Known rows, with every step that occurs:
bubune/silaf: [ 18.6   4.8  -2.3 -17.9  44.3  -2.3 -11.6  14.9   9.1   1.5 -16.9  56.7
   4.9  -1.7  21.9  -4.2  -9.1 -10.5 -28.0  -7.3]
bubune/gitidu: [ -3.6  -0.4  -4.8 -28.5  37.6  -5.7 -24.4  17.3   9.6  -7.9   3.5  44.4
  21.1   9.0  10.7   4.4   7.0 -34.3 -31.4  -2.5]
fabi/moma/bubune/modad: [ 25.1   6.4  10.1 -32.0  47.7 -10.3  -4.3   3.7  13.3 -44.4   7.3  -5.9
  19.0  -7.0   3.2  -9.9  -6.4 -22.4 -14.1  -1.2]
gitidu/silaf/fabi: [ -7.9  -4.9   2.1  16.3  38.4  -2.5   8.5   7.1  13.4  -7.1 -22.1  43.2
  -2.7 -15.4   7.7   0.8   9.0   5.3  -0.6  11.3]
modad/fabi/moma/gitidu: [  8.2   1.6  19.3 -33.5  40.9  -8.5 -37.3   0.7  19.2 -29.3  12.3  16.7
  19.7  -8.4  13.4  31.6   1.4 -35.5   1.5   6.8]
moma/bubune/fabi/silaf: [ 27.3  -6.8   3.9 -26.5  46.5   0.0 -18.5   0.3  33.0   5.9  21.6 -11.0
  22.7  19.0  10.0  20.7   7.3  -8.2 -20.1  13.7]
modad/fabi/silaf: [ 12.4  -3.6  -4.4 -13.6  40.5   2.5 -24.9  -4.4  30.5  16.4   1.8  20.1
  16.3  17.8  14.8  11.3   8.6 -24.2   7.2  17.7]
gitidu/fabi/moma: [  9.7  -4.5   5.5 -24.2  32.4  -3.9  11.2  -4.3   3.6  23.3  23.4  -2.3
   1.2   3.7   3.6  23.6  10.8   3.8  -2.2   3.7]
gitidu/modad/fabi/silaf: [  3.0  -5.5  -6.0 -18.1  37.4   0.7 -15.6  -0.2  30.1  15.4  -4.1  18.9
  12.3  36.5  12.2   8.5  -1.0 -23.4   5.3  17.9]
modad/fabi/moma/gitidu/bubune: [ -3.3  -5.4   2.1 -33.9  36.6  -2.6 -28.6   7.6  10.3   2.4   1.9   5.4
  14.5  22.6   9.4  30.5  12.6 -25.2 -19.8  13.6]
gitidu/silaf/fabi/moma: [  7.6  -7.8   8.8  -3.8  32.7  -3.9  18.2   3.3  10.7  17.4  14.4  31.6
  -5.4 -14.8   6.9  24.1  11.1   0.4  16.6  16.0]
moma/bubune/gitidu/fabi: [ -7.1  -0.3   0.2 -29.5  45.5  -4.6  -2.8  11.2  14.2 -18.4  17.8  -9.4
  25.8  13.6   1.1   4.5  13.4  -3.8 -34.8  -7.2]
gitidu/fabi/moma/bubune: [ 25.9  -4.4  14.3 -31.0  47.6 -13.7  -3.6   1.5   8.7 -14.1  38.7 -27.4
  23.4 -15.4   6.7   9.9   1.5  -4.2   2.7   7.5]
silaf/fabi/moma: [ 15.8  -6.8  12.5  -5.3  31.0  -6.0   2.1   2.7   1.9  29.1  20.2  22.7
   2.6 -25.7   4.1  24.7  10.8 -12.1  14.1  16.0]
gitidu/fabi: [ -5.0  -0.4  -2.7 -12.9  37.7  -2.9  -2.8  -3.5   3.0   0.4 -10.5  -4.1
   6.6  10.1   3.1   0.4   8.5  10.2 -27.0  -6.7]
silaf/fabi/moma/gitidu: [  7.8  -3.0  22.9 -20.3  39.7  -7.1 -24.6   6.4   8.3 -27.2   8.5  19.2
  14.6 -27.8   4.0  30.4   8.3 -26.9  -4.1  11.5]
modad/fabi/moma: [ 16.3  -0.6   7.3 -24.3  32.0  -8.2 -15.2  -4.7  17.3  25.6  25.9  17.0
  10.2   2.9  17.5  27.1   1.1 -24.9  22.4   9.2]
modad/fabi: [  4.2   5.3   0.0 -13.2  37.0  -8.7 -39.8  -4.3  23.0   3.8  -6.1  23.5
  19.1   9.8  22.9   5.3  -6.0 -30.7   7.7   1.2]
fabi/moma/modad: [ 29.2  -0.7   9.6 -21.5  44.7  -2.1   5.7  -3.2   2.2  10.1  25.6 -14.2
  19.0 -34.2   8.5   5.3 -12.5 -13.4 -10.2  -4.6]
silaf/fabi/moma/gitidu/bubune: [ -3.6  -8.6   4.8 -24.9  36.0  -1.8 -19.8  11.1   2.7   4.9  -1.7   8.3
  11.5   8.5   2.7  30.0  17.6 -18.7 -24.1  17.3]

Rows:
[ 15.8  -2.6   9.6 -13.3  46.2   2.8  23.1   6.9  13.2   4.8  29.6  -0.4
  18.2 -33.5   5.0  10.8  -2.9  -9.8  -8.3  -1.2]
bubune/gitidu/silaf/fabi/moma/modad
[-15.6  -1.9 -11.6 -20.4  41.3  -2.1   8.1  12.7  24.2 -29.9 -14.4  57.0
   0.8  26.3  16.7  -0.3   4.9  -4.2 -20.9  -1.1]
bubune/gitidu/silaf
[ 12.6   7.5   3.4 -13.8  45.3  -4.1 -27.3  -5.3  24.4   1.2   5.8  -2.1
  29.7  -8.9  20.6   0.6 -15.1 -29.7   0.8  -6.2]
moma/modad/fabi
[  6.8  -2.2   5.4 -28.8  29.2  -9.5  -5.8  -0.6  17.6  24.8  20.4  17.7
   6.1  22.4  14.7  23.8  -9.3 -24.2  20.6   9.4]
gitidu/modad/fabi/moma
[ 32.7   4.8   9.1 -31.2  52.2  -7.2  -8.4  16.2  22.5  -6.3  22.7  28.0
  20.8  -8.4  24.0   8.0 -10.4 -17.0  -4.0   0.4]
modad/fabi/moma/bubune/silaf
[ 25.9  -2.2  13.5  -8.7  44.2   0.1  11.3   0.6   3.0  15.3  26.9 -11.9
  19.6 -46.6   3.8   8.5  -6.5 -11.9  -4.8  -0.1]
silaf/fabi/moma/modad
[ -8.0   2.7   5.6 -26.2  44.8  -2.7   4.1   1.7  34.2 -56.2 -11.7  34.9
  -0.6  18.1  15.5  13.1  -0.1  -7.0  -3.6   2.6]
bubune/modad/fabi/moma/gitidu/silaf
[ 22.5   5.1  13.2 -23.0  47.4  -9.1  -0.1   6.2  14.1 -41.8   8.1  -4.4
  19.0 -15.9  -0.2  -7.6  -2.1 -21.4 -10.3   2.2]
silaf/fabi/moma/bubune/modad
[ 11.4  -8.7  -1.8 -29.3  40.8   6.6 -20.1   2.8  30.7  17.3   6.7  -2.1
  15.3  37.2   6.8  32.7  16.5 -10.3 -35.6  15.9]
moma/gitidu/bubune/fabi/silaf
[ 19.3   6.4   9.7 -32.3  48.1  -8.0   4.1   2.4  14.8 -43.1   9.7 -15.9
  18.3  -1.1  -0.6  -8.2  -2.3 -13.7 -18.1  -3.8]
gitidu/fabi/moma/bubune/modad
[ 33.5  -4.4  14.9 -30.5  47.1 -16.8 -15.6   3.0   6.4 -15.0  35.9 -12.4
  24.3 -23.8  11.8   8.3  -4.4 -16.8   7.8  10.9]
fabi/moma/bubune
[-18.6  -4.2  -7.5 -32.6  31.4  -9.3  -6.4  20.4   7.1  -7.5 -14.8  39.6
   8.8  44.0   6.2  -4.3 -16.2 -27.0 -31.2  -1.2]
bubune/gitidu/modad
[ 17.0  -0.2   7.4 -27.5  45.8   2.5  18.0   1.5   8.5   8.6  36.0 -23.0
  22.5 -20.3   2.6  10.1  -2.9  -7.1 -21.2  -9.6]
bubune/gitidu/fabi/moma/modad
[ 18.0  -2.0  -2.2 -14.3  46.3   5.9 -16.6  -5.0  31.5  14.3  10.7   1.6
  23.6   4.2  13.2   7.7   2.3 -24.0   2.6  11.8]
moma/modad/fabi/silaf
[ 30.0  -6.0  19.4 -17.7  46.5 -15.2  -9.7   6.6   7.6  -9.5  36.5 -11.1
  24.3 -35.9   7.2  11.2   1.6 -15.2  13.2  16.0]
silaf/fabi/moma/bubune
[ -1.5   2.9   4.1 -25.3  39.8   0.5  -6.1  10.2  11.0 -29.7 -18.0   9.1
   9.7  13.5  -4.3   5.7  10.4 -23.3 -35.9   3.8]
silaf/fabi/moma/gitidu/bubune/modad
